Known rows, with every step that occurs
Q/B/N/T/A: .26 -.08 -.07 .10 -.39 .17 -.19 .06 .23 -.05 -.16 .16 .05 -.13 .19 -.25
 .12 -.02 .02 -.20 .51 -.01 -.36 -.05 -.07 .01 .12 .05 .07 .03 -.11 -.16
 .02 -.21 .10 -.06 -.29 .52 .14 .05 .00 -.02 .04 -.24 -.08 -.20 -.02
 -.03
N/T/Q/B/A/J: .22 -.09 -.16 .12 -.28 .37 -.15 -.06 .26 -.09 -.16 .07 .12 -.31 .22 -.11
 .01 .16 -.05 .04 .54 .09 -.21 -.16 -.04 -.08 .15 .04 .00 .01 -.17 -.13
 -.02 -.33 .14 -.01 .15 .45 .16 .03 -.08 -.15 .02 -.11 .15 -.21 -.06
 -.14
Q/T/A: .31 -.12 -.09 .02 -.32 .24 -.05 -.07 .11 .01 -.03 .30 .03 -.22 .24 -.25
 -.10 -.19 -.02 .16 .35 .01 -.30 -.09 -.10 .01 .19 -.02 .09 -.04 -.11
 -.17 -.07 -.29 .08 -.09 -.01 .58 .05 .04 -.01 -.01 .03 -.05 -.06 -.18
 -.06 -.07
N/B/A: .17 -.14 -.05 .07 -.23 .23 -.16 .15 .22 -.03 .01 -.20 .04 .14 .25 .14
 .09 .27 .10 -.09 .27 .01 -.24 .03 -.03 -.03 .22 -.01 .11 .03 -.11 -.12
 .05 -.05 .17 .00 .00 .02 .37 -.02 .02 -.03 -.20 -.18 .01 -.15 -.10 -.13
B/N: .11 -.10 -.09 .00 -.21 .24 -.09 .10 .29 -.11 -.15 .12 .24 .32 .20 -.08
 .16 .20 .04 -.22 .40 .01 -.19 .22 .00 -.01 .23 -.22 .17 .04 -.08 -.13
 .05 -.07 .18 -.04 -.14 .10 .26 .11 .03 .08 -.07 -.17 .00 -.13 -.01 .02
N/T: .29 -.14 -.07 -.03 -.22 .17 -.25 .10 .08 -.08 -.16 .07 .06 .04 .20 -.01
 .09 .16 .07 -.14 .15 .05 -.40 -.14 .00 -.01 .22 -.10 .08 -.10 -.03 -.09
 -.02 -.04 .20 -.02 -.23 .30 .16 .13 -.01 -.14 -.05 -.18 .07 -.16 -.11
 .00
B/N/T: .21 -.09 -.07 .00 -.27 .25 -.27 .12 .23 -.12 -.20 .09 .13 .30 .13 -.07
 .23 .24 .06 -.34 .35 .04 -.42 -.01 .02 .00 .25 -.22 .12 -.01 -.05 -.10
 .03 -.05 .20 -.03 -.32 .29 .23 .22 .02 -.04 -.09 -.21 -.06 -.13 -.08
 .01
T/Q/J/A: .11 -.10 -.11 .20 -.35 .03 -.08 -.05 .17 .09 .06 .21 .08 .00 .36 -.10
 .02 .07 -.01 .01 .09 .20 -.17 .00 -.05 .04 .05 -.01 .09 -.08 -.10 -.24
 -.05 -.34 .14 -.02 .38 .30 .19 -.03 -.06 -.01 .05 -.10 .10 -.13 .03
 -.06
B/A: .18 -.14 -.04 .02 -.13 .37 -.09 .05 .23 -.06 -.01 .02 .10 .23 .25 .00
 .03 .12 .05 .05 .40 .00 -.22 .11 -.05 -.02 .28 -.09 .13 .02 -.12 -.13
 .01 -.19 .16 -.07 .24 .14 .37 .03 -.02 .03 -.21 -.06 .04 -.11 -.14 -.11
Q/B/A: .25 -.10 -.06 .07 -.23 .26 -.09 .03 .26 -.04 -.05 -.10 .08 -.17 .27 -.09
 .07 .01 .03 .05 .67 -.03 -.15 .08 -.09 -.07 .19 .11 .14 .04 -.11 -.14
 .03 -.21 .17 -.06 .23 .12 .37 -.04 -.02 .03 -.09 -.03 .13 -.20 -.11
 -.14
T/Q/J/N/B/A: .08 -.13 -.13 .25 -.45 .25 -.18 .18 .37 .09 .04 -.22 .07 .05 .33 .10 .09
 .22 .09 -.17 .36 .06 -.20 .08 -.05 .00 .16 -.13 .07 .06 -.14 -.17 .01
 -.26 .15 .04 .23 -.01 .35 -.07 .04 -.02 -.08 -.22 -.10 -.12 .00 -.12
T/Q/J/N: .09 -.13 -.16 .19 -.37 .14 -.09 .15 .30 .08 -.06 .07 .21 -.09 .38 -.09
 .06 .09 .04 -.06 .33 .07 -.10 .13 -.05 -.01 .15 -.19 .09 -.03 -.10 -.19
 -.05 -.33 .15 .01 .24 .09 .19 -.05 .02 -.03 .11 -.14 -.01 -.14 .07 .00
T/Q: .15 -.16 -.17 -.07 -.17 .19 .00 .06 .07 .00 -.08 .11 .21 .05 .26 -.07
 -.05 .09 .01 -.03 .11 -.01 .00 .12 -.03 .03 .09 -.11 .06 -.08 -.09 -.14
 -.03 -.08 .14 -.04 .03 .14 .09 -.05 .07 -.06 .06 -.07 .02 -.24 -.04
 -.06
Q/B/N/T: .26 -.06 -.09 .06 -.36 .15 -.27 .09 .24 -.11 -.24 -.06 .12 -.05 .15 -.15
 .25 .17 .03 -.32 .55 -.01 -.35 -.04 -.01 -.05 .15 -.03 .11 .01 -.04
 -.11 .04 -.09 .19 -.02 -.30 .27 .23 .14 .02 -.05 .03 -.19 .04 -.20 -.06
 -.01
J/A: .15 -.14 .00 .05 -.20 -.05 -.12 .00 .07 .01 -.03 .16 .06 .00 .33 -.01
 .12 .04 .09 -.11 .02 .12 -.19 -.05 -.01 .05 .20 -.10 .15 -.09 -.08 -.21
 .01 -.16 .16 -.04 .00 .23 .28 -.01 -.07 .03 -.03 -.09 .15 -.10 -.05
 -.02
Q/T/A/J: .26 -.11 -.14 .06 -.29 .27 -.03 -.14 .22 -.08 -.10 .47 .12 -.39 .26 -.27
 -.12 -.10 -.09 .26 .38 .12 -.26 -.15 -.06 -.05 .26 .00 .06 -.04 -.21
 -.16 -.08 -.37 .10 -.03 .01 .80 -.03 .04 -.11 -.08 .08 -.10 .12 -.16
 .02 -.07
N/T/Q/J: .23 -.10 -.19 .13 -.32 .24 -.16 .05 .22 .03 -.05 .11 .12 .04 .25 -.15
 -.03 .19 -.04 .01 .23 .12 -.33 -.08 -.04 -.02 .04 .02 .02 -.07 -.07
 -.12 -.07 -.27 .19 .00 .23 .33 .10 .09 -.01 -.17 .06 -.14 .03 -.19 -.02
 -.05
A/J/N/T/Q/B: .21 -.12 -.18 .11 -.41 .12 -.20 .03 .19 -.01 -.26 -.01 .16 -.63 .28 -.11
 .12 .08 .00 -.17 .44 .04 -.12 -.15 -.01 -.04 .11 -.03 .02 -.04 -.11
 -.15 -.02 -.23 .13 .03 -.19 .34 .06 -.03 .00 -.19 .24 -.16 .11 -.25 .04
 -.04
J/A/T/Q/B: .26 -.10 -.13 .02 -.47 -.10 -.05 -.07 .06 .03 -.13 .11 .20 -.52 .31 -.18
 .09 -.05 -.01 -.13 .12 .10 -.03 -.15 -.05 .00 .00 .03 .11 -.10 -.06
 -.20 .00 -.26 .06 -.06 -.07 .11 .07 -.06 -.02 -.11 .20 -.02 .14 -.22
 -.05 -.14
Q/T/A/J/N/B: .19 -.14 -.13 .18 -.47 .10 -.16 .09 .26 .00 -.12 .08 .06 -.51 .30 -.01
 .09 .05 .07 -.09 .25 .08 -.25 -.16 -.02 -.01 .28 -.12 .08 -.03 -.18
 -.19 -.01 -.23 .11 .07 -.36 .42 .06 -.05 -.03 -.12 .13 -.27 -.01 -.15
 .09 -.03
B/A/J: .14 -.13 -.10 .08 -.12 .37 -.08 -.02 .29 -.13 -.06 .20 .16 .04 .27 -.05
 -.01 .19 -.03 .14 .42 .11 -.22 .00 -.02 -.08 .33 -.08 .10 .03 -.20 -.12
 .00 -.29 .16 -.02 .26 .37 .27 .06 -.12 -.03 -.12 -.10 .19 -.11 -.05
 -.10
A/T/Q/B/N: .18 -.06 -.18 .00 -.45 .13 -.04 .04 .23 -.07 -.22 .09 .33 -.14 .21 -.26
 .16 .10 -.03 -.26 .45 .00 -.04 .12 -.04 -.03 .05 -.09 .13 .02 -.07 -.15
 .05 -.18 .09 -.07 -.15 .00 .10 .05 .06 -.02 .12 -.09 -.01 -.23 .00 -.10
T/A/J/Q/B: .09 -.12 -.11 .07 -.33 .00 -.06 -.15 .19 .04 -.19 .11 .16 -.82 .42 -.16
 .03 -.04 -.05 .10 .40 .10 -.03 -.01 -.06 -.08 .16 .11 .08 -.07 -.23
 -.22 .03 -.41 .10 .00 .04 .42 -.02 -.20 -.09 -.05 .31 -.08 .32 -.16 .09
 -.08

Rows
.24 -.11 -.06 .13 -.45 -.05 -.13 -.05 .17 -.02 -.04 .32 .16 -.13 .36
 -.12 .08 .08 .01 -.01 -.02 .26 -.37 -.17 -.03 -.05 .17 -.07 .17 -.10
 -.09 -.20 -.03 -.35 .11 -.05 .17 .16 .17 .13 -.15 -.10 .01 -.08 .17
 -.04 -.02 -.10 : Q/J/A/T
.29 -.12 -.20 -.06 -.40 .04 -.02 -.01 .08 -.02 -.18 .07 .29 -.48 .28
 -.20 .01 -.01 -.04 -.06 .23 .01 .00 -.05 -.06 -.06 .01 .05 .09 -.08
 -.07 -.15 .00 -.19 .10 -.05 -.05 .04 .01 -.04 .03 -.15 .20 -.02 .13
 -.27 -.05 -.14 : A/T/Q/B
.24 -.15 -.01 -.01 -.37 -.06 -.12 -.03 .05 -.04 -.10 .30 .17 -.15 .31
 -.06 .13 .05 .05 -.13 -.13 .18 -.28 -.18 .00 .01 .23 -.18 .18 -.11 -.07
 -.20 .02 -.20 .09 -.07 -.13 .12 .16 .08 -.09 -.08 -.01 -.06 .14 -.06
 -.09 -.10 : J/A/T
.27 -.10 -.11 .07 -.33 .32 -.16 .00 .19 -.01 -.08 -.12 .05 -.12 .21 -.09
 .03 .09 .02 -.07 .55 -.03 -.20 -.08 -.07 -.02 .09 .03 .03 .01 -.08 -.12
 .00 -.23 .14 -.07 .16 .25 .27 -.01 .03 -.07 -.05 -.06 -.01 -.23 -.14
 -.16 : N/T/Q/B/A
.22 -.16 -.17 -.13 -.32 .17 .00 -.01 .04 -.05 -.13 .23 .31 -.06 .26 -.12
 -.03 .10 -.01 -.08 -.07 .06 -.06 -.06 -.01 .01 .10 -.17 .10 -.12 -.07
 -.13 -.02 -.14 .08 -.06 -.03 .05 -.01 .04 .04 -.15 .07 -.05 .00 -.18
 -.08 -.13 : A/T/Q
.16 -.15 -.12 .06 -.15 .17 .00 -.03 .22 -.08 -.09 .43 .15 -.26 .31 -.19
 -.09 .00 -.04 .20 .19 .12 -.15 -.02 -.04 -.04 .24 .04 .06 -.05 -.22
 -.17 -.03 -.28 .09 -.01 -.02 .58 .04 -.04 -.11 -.08 .06 -.20 .16 -.15
 .07 -.03 : T/A/J
.17 -.10 -.13 -.02 -.36 .25 -.14 -.22 .14 -.02 -.19 .20 .18 -.39 .30
 -.09 .02 .06 -.06 .08 .38 .15 -.25 -.14 -.01 -.09 .30 -.27 .12 -.14
 -.18 -.17 -.04 -.40 .16 -.01 .10 .51 -.07 .06 -.07 -.05 .18 .05 .28
 -.07 -.02 -.07 : A/J/Q/T
.09 -.16 -.11 .16 -.35 .03 -.14 .19 .26 .00 -.12 .04 .10 -.45 .35 .07
 .11 .13 .10 -.17 .10 .08 -.16 -.05 .00 -.01 .25 -.07 .07 -.03 -.19 -.20
 .03 -.14 .10 .09 -.38 .27 .15 -.14 -.05 -.11 .12 -.34 .04 -.15 .13 .00 : T/A/J/N/B
.27 -.14 -.05 -.05 -.30 .27 -.10 .00 .20 -.11 -.08 .18 .21 .09 .24 -.06
 .04 .14 .03 .00 .21 .07 -.31 -.06 -.03 -.06 .29 -.18 .16 -.02 -.10 -.11
 .02 -.23 .10 -.10 .10 .03 .24 .13 -.05 -.06 -.16 -.04 .03 -.06 -.17
 -.18 : B/A/T
.17 -.16 -.11 .01 -.35 .22 -.21 .15 .10 .02 -.15 .02 .13 -.03 .23 .01
 .11 .11 .10 -.30 .10 .00 -.23 -.09 .01 .07 .18 -.32 .03 -.12 -.05 -.14
 -.03 -.11 .13 -.02 -.21 .21 .11 .03 .08 -.11 .07 -.17 -.11 -.17 -.05
 -.01 : J/N/T/Q
.19 -.13 -.05 -.04 -.41 .16 -.08 -.18 .10 .10 -.05 .24 .06 -.38 .31 -.18
 -.05 -.15 .00 .08 .30 .04 -.25 -.08 -.08 .01 .20 -.15 .10 -.11 -.16
 -.21 -.04 -.40 .08 -.08 .04 .55 -.07 -.03 .00 .03 .15 -.01 .01 -.09
 -.05 -.10 : J/Q/T/A
.09 -.12 -.14 .04 -.31 .00 -.10 -.11 .15 .00 -.24 .00 .22 -.72 .40 -.08
 .09 .10 -.04 .02 .44 .11 -.02 .01 -.02 -.13 .18 .04 .12 -.09 -.19 -.19
 .04 -.33 .16 .02 .05 .24 .04 -.13 -.08 -.07 .29 -.04 .42 -.15 .06 -.06 : A/J/Q/B
.17 -.10 -.18 .12 -.23 .31 -.03 -.08 .27 -.08 -.11 .09 .18 -.31 .27 -.13
 -.03 .09 -.07 .14 .59 .07 -.01 .01 -.05 -.08 .15 .05 .04 .04 -.20 -.15
 .00 -.34 .13 -.02 .29 .36 .19 -.06 -.07 -.08 .03 -.06 .21 -.23 -.02
 -.15 : T/Q/B/A/J
.27 -.14 -.08 -.02 -.39 .18 -.15 .09 .20 -.09 -.06 -.04 .15 -.01 .23 .06
 .10 .26 .08 -.12 .06 .08 -.32 -.12 -.01 -.06 .24 -.11 .15 -.01 -.10
 -.12 .06 -.12 .11 -.03 -.14 -.06 .26 .08 -.02 -.11 -.15 -.15 .01 -.10
 -.13 -.19 : N/B/A/T
.22 -.11 -.09 .12 -.43 .27 -.22 .08 .23 .04 -.10 -.18 .05 -.21 .25 -.06
 .14 .04 .07 -.20 .63 -.05 -.20 -.09 -.06 .01 .16 -.11 .05 .02 -.09 -.15
 .00 -.28 .12 -.05 .06 .14 .32 -.03 .05 -.05 -.01 -.08 -.07 -.19 -.11
 -.13 : J/N/T/Q/B/A
.15 -.10 -.04 .22 -.29 -.02 -.13 -.01 .23 .03 .03 .19 .04 .00 .38 -.08
 .09 .07 .01 .04 .18 .21 -.28 -.02 -.05 .00 .16 .03 .15 -.05 -.10 -.22
 -.02 -.31 .17 -.02 .33 .31 .28 .03 -.13 .00 -.01 -.12 .19 -.08 .01 -.02 : Q/J/A
.16 -.06 -.11 .07 -.51 .04 -.08 -.05 .20 -.02 -.18 .15 .24 -.14 .25 -.22
 .22 .06 -.01 -.35 .35 .07 -.06 .02 -.02 .02 .04 -.15 .14 .02 -.08 -.21
 .05 -.25 .06 -.07 -.12 .05 .16 .04 .01 .03 .13 -.08 .01 -.17 -.01 -.11 : J/A/T/Q/B/N
.21 -.12 -.04 -.03 -.46 .14 -.13 -.11 .21 -.01 -.15 .00 .22 -.41 .33
 -.06 .11 .09 .02 -.05 .36 .08 -.20 -.09 -.04 -.10 .22 -.12 .17 -.05
 -.13 -.16 .05 -.37 .09 -.08 .13 -.05 .18 -.01 -.05 -.05 .04 .05 .18
 -.06 -.12 -.22 : J/Q/B/A/T
.20 -.15 -.14 -.07 -.33 .33 -.03 -.04 .13 -.03 -.06 .18 .26 .11 .22 -.09
 -.05 .14 -.01 -.05 .12 .04 -.13 -.04 -.03 .00 .16 -.22 .09 -.04 -.11
 -.12 .00 -.24 .06 -.10 .16 .07 .12 .05 .02 -.08 -.07 -.01 -.07 -.13
 -.14 -.21 : B/A/T/Q
.29 -.11 -.16 .00 -.33 .09 -.14 .03 .07 .00 -.19 -.08 .12 -.38 .21 -.14
 .06 .05 .01 -.12 .35 -.02 -.13 -.12 -.05 -.03 .00 .12 .02 -.09 -.04
 -.13 -.02 -.12 .16 -.02 -.12 .29 .07 -.02 .05 -.16 .16 -.09 .08 -.30
 -.06 -.08 : N/T/Q/B
.10 -.17 -.09 .13 -.27 .17 -.07 .07 .28 -.03 -.13 .31 .16 -.36 .37 -.09
 .05 -.05 .04 .00 .27 .09 -.14 -.01 -.02 .00 .35 -.19 .09 -.02 -.21 -.20
 -.01 -.32 .07 .00 -.13 .39 .12 -.08 -.09 -.03 .11 -.22 .05 -.10 .11 .02 : T/A/J/N
.16 -.11 -.09 .07 -.40 .05 -.18 -.15 .15 .05 -.23 .10 .08 -.82 .36 -.12
 .06 .01 -.04 .02 .37 .12 -.22 -.18 -.04 -.07 .16 .08 .04 -.12 -.22 -.19
 .02 -.38 .11 .00 -.09 .53 -.04 -.11 -.09 -.12 .30 -.11 .28 -.16 .05
 -.07 : N/T/A/J/Q/B
.09 -.17 -.10 .10 -.21 .16 -.12 .13 .29 -.08 -.19 .18 .23 -.27 .34 .01
 .12 .12 .05 -.07 .30 .09 -.13 .03 .02 -.03 .37 -.26 .12 -.04 -.16 -.16
 .00 -.21 .15 .04 -.08 .22 .19 -.02 -.07 -.07 .08 -.18 .16 -.09 .07 .04 : A/J/N
-.01 -.14 -.08 .06 -.29 .22 -.15 -.07 .24 .01 -.11 -.09 .14 -.25 .36 .17
 .10 .33 .02 -.08 .20 .15 -.18 .00 .03 -.06 .30 -.19 .10 -.05 -.25 -.17
 .08 -.29 .15 .04 .09 .17 .14 -.09 -.07 -.03 .04 -.13 .23 -.05 .01 -.12 : N/B/A/J/Q
.13 -.07 -.18 .04 -.33 .17 -.03 .04 .26 -.04 -.18 -.02 .25 -.03 .22 -.21
 .14 .09 -.01 -.26 .58 -.05 .03 .24 -.04 -.01 .03 -.04 .11 .05 -.09 -.16
 .04 -.17 .14 -.04 -.06 .07 .18 -.03 .08 .05 .10 -.10 .01 -.26 .01 -.04 : T/Q/B/N
.07 -.15 -.06 .15 -.24 .35 -.15 .09 .35 -.08 -.11 .12 .17 -.09 .32 .03
 .11 .13 .06 -.05 .49 .08 -.18 .02 .01 -.04 .42 -.30 .12 .03 -.20 -.16
 .01 -.33 .13 -.01 .12 .22 .34 .01 -.09 -.02 -.07 -.14 .08 -.05 .01 -.04 : B/A/J/N
.15 -.11 -.22 .12 -.28 .21 -.01 .05 .26 .03 .00 .12 .22 .08 .32 -.16
 -.07 .12 -.05 .14 .28 .10 -.13 .14 -.07 -.03 .04 .04 .06 -.03 -.11 -.15
 -.06 -.27 .18 -.01 .37 .23 .13 -.02 .00 -.09 .08 -.10 .07 -.19 .03 -.05 : T/Q/J
.22 -.15 -.14 -.05 -.23 .21 -.14 .05 .01 -.02 -.13 .06 .12 .09 .19 -.04
 .01 .16 .03 -.16 .06 .01 -.23 -.12 .00 .04 .09 -.12 .01 -.11 -.06 -.11
 -.04 -.06 .14 -.03 -.15 .32 .06 .06 .06 -.17 .04 -.13 -.03 -.22 -.10
 -.05 : N/T/Q
.20 -.16 -.04 .05 -.46 .19 -.20 .15 .26 -.05 -.10 -.10 .17 -.11 .28 .11
 .17 .21 .13 -.26 .15 .07 -.32 -.12 -.01 -.03 .31 -.27 .18 .01 -.11 -.13
 .07 -.16 .10 -.01 -.20 -.19 .31 .05 -.01 -.09 -.12 -.16 -.07 -.06 -.10
 -.16 : J/N/B/A/T
